Each row was made from one walk, in order. Every step used is in the known rows, and no mark comes twice. Write each row's walk.
(in the rows, 128 means zero)
Known rows:
l d: [126  95 141 108 107 110 115  98 132 158 108 134 152  76 153 124  97  88
 128  80 164 116 169 114]
r d a y z n: [138 161 119 129 111 132 135 106 116 133 145 181 120 104 119 148 115  91
 109 119 146  82 165 148]
n z y: [116 117 129 136 114  65 109 103 108 151 133  84 122  92  98 107  93  99
 145  80 118 122 175 124]
a y z n r d l: [110 147  93 119 114 121 144  87 115 158 143 187  84 145 129  91 127  51
 112 119  85  77 128 103]
q l d a y z: [140 105 150  92  83 166 125 115 161 134 129 149 181  77 120 143 119  86
 102  78  88  95 160 134]
d a y z n r: [144 124  95 119 114 116 168 113 118 144 116 171 104 133 123 129 125 108
 108 106 121 102 113 120]
y a: [130 145 138 114  90  83 116 115 140 159  98 121 124  93 156 161 118 125
 142  86 184  99 142 105]
n r d: [125 120 132 123 122 106 130 100 139 156 131 159 107 150 141 140 112  72
 136 101 191 101 154 128]
n r y: [134 147 106 129 116 143 152 134 125 168 116 133 109 127 128 125 104  99
 139  84 167 126 116 117]
q l d r: [112  67 169 113  86 174  98 119 157 151 107 123 174  94 133 111  98  79
 109  81 100 124 136 148]
r y: [135 166 121 122 112 144 131 134 116 163 121 122 128  89 117 134  94  98
 144  83 172 125 145 129]
a y: [142 141 122 103 104 130 132 131 142 160  97 130 130 102 142 153 107 106
 123  89 144 113 143 101]
y z n r d: [116 145 125 143 118  98 146  83  99 150 157 189  98 142 124 101 110  59
 139 116 121 109 144 135]
n r y z: [142 144 107 133 116 129 154 124 113 159 146 151 118 131 103 116 107  94
 151  84 123 126 138 119]
d a y: [154 114 116 102 111 124 132 132 155 146  95 127 126 103 129 176 119 116
 109  90 207  90 147 125]
q l d r y: [109 118 157 129  88 216 109 143 145 158 120 124 182  79 123 103  92  87
 111  78  88 140 130 157]
q l d z y a: [108 164 173 116  76 189  94 128 139 165 129  94 177  65 161 112 102  96
 129  74  54 125 161 102]
n r d a: [136  99 129 125 128  96 128 105 146 142 126 154 101 149 129 170 123  78
 125 101 252  80 157 153]
z n r d l: [ 97 122 109 119 118 103 129  79 110 161 123 163  69 140 133  90 118  29
 118 112 165  76 119 120]
y z n: [131 135 127 124 106  87 138  92  87 148 132 155 115  95 109 101  97  75
 143 101 108 116 149 125]
q l d a: [132  81 168 100  86 148 108 107 155 140 112 125 165  78 127 144 110  66
 110  75 161  93 149 150]
d z: [139 130 132 103 125 137 133 127 128 162 112 111 128 111 130 144  99  88
 143  85 128 134 167 122]
y z n r d a: [130 120 123 140 126  90 143  87 108 136 149 186  96 140 111 132 120  71
 125 116 171  83 149 158]

Write each row's walk:
[119 161 109 134 117 129 158 102 120 153 148 199 106 142 140 107 118  83
 120 119  94 110 140 113]  a y z n r d
[146  99 122  95 113 140 128 120 157 148  91 138 154  73 157 164 113 119
  99  80 188  96 156 117]  l d a y
[111 225 102 140 114 173 167 145 114 179 107 136 102 120 166 119 116 128
 130  99  86 146  96  98]  d z n r y a
[149 121 111 122 122 123 146 112 154 137 142 176 115 150 121 166 134 103
 115 105 179  82 161 143]  n r d a y z
[140  80 135 106 111 104 116 100 142 145  99 130 147  75 140 153 107  94
 118  80 212  90 165 143]  l d a
[ 99 209 108 138 114 185 159 133 118 185 108 149 132  95 197 101 110 123
 118  90  61 153 106  95]  l d z n r y a
[130 154 141 139  89  92 100 121 118 160 112  99 129  75 143 140 109 124
 142  87 175  96 151 104]  z y a
[115 171 136 144 121 149 116 127 134 168 144 119 116 133 161 138 118 114
 142 101 140 109 168 112]  n r d z y a
[133 125 120 143 115 163 123 149 128 160 110 114 131 102 110 132  93 120
 131  89 157 131 131 155]  d r y
[110 131 119 154 111 175 130 116  89 157 133 161 153  68 118  76  86 109
 118  96  73 141 145 145]  l d r y z n
[135 103 100 124 115 128 159 101 124 145 112 183 132 106 152 112 121 107
  93  99 104 108 128 107]  l d a y z n r
[129 123 117 130 110  82 156  94  91 153 131 167 101 135 119  95 109  79
 137 102 105 123 120 114]  y z n r
[111 127 117 115 131 144 151 111 118 172 108 154 127 111 174  80 102  80
 117  93  72 150 130 105]  l d z n r
[128 184 115 140 107 137 148 115  78 159 150 154 124  84 101  97  92  83
 146  96  97 130 140 131]  r y z n
[105 172 105 128 133 195 166 130 107 181 125 149 129  98 165  79  94  87
 119  90  70 166 123 110]  l d z n r y
[122 144 132 140 135 153 123 120 121 165 153 120 119 139 135 116 103  79
 140  97 135 122 181 132]  n r d z y
[114 104 173  94  82 149 108 108 143 153 118 132 173  81 141 111  97  56
 122  75 106 116 149 124]  q l d
[152 132 126 118 116 125 128 111 145 134 146 159 132 113 110 178 122 105
 123 103 180  75 193 151]  r d a y z
[102 130 153 146  84 210 124 124 105 152 146 154 174  75 107  65  89  77
 113  92  18 144 124 158]  q l d r y z n
[112 151 132 138  94  59 104 107 121 156 123  81 122  84 129 129 106 138
 143  81 113 112 163 107]  n z y a
[128 190 126 131  94 135 127 140 132 168 111 119 130  80 145 158 110 132
 142  83 175 111 132 109]  r y a
[150 136 116 105 101 123 139 118 131 149 123 145 138 105 117 143 110 112
 136  87 103 111 162 103]  a y z
[123  60 135 126 111 135 108 112 141 157  95 127 152  85 146 120  98 108
 115  84 162 124 148 140]  l d r
[120 171 102 142 114 140 162 128 100 171 115 155 102 121 135  93  99  87
 131 101 131 138  98 116]  z n r y
[152 101 119 103 109 126 130 107 145 138 119 154 161  79 135 159 119 118
 109  81 146  93 181 119]  l d a y z
[123 140 129 120 137 148 140 116 144 163 136 145 105 155 142 142 114  73
 140  99 141 125 165 130]  n r d z
[131 101 155  90  84 174 119 128 172 143 103 133 174  78 143 151 116  88
  92  78 133  98 142 125]  q l d a y
[109 203 106 146  97 139 158 131 110 174 108 149  99 113 165 117 115 122
 128 100 141 127  85  97]  z n r y a
[107 123 108 125 115  87 133  69  98 152 147 173  76 141 111  80 119  28
 129 115 118  73 143 125]  y z n r d l
[131 167 137 131 106 132 109 133 119 167 119  85 134  85 146 139 108 129
 143  85 118 118 169 103]  d z y a
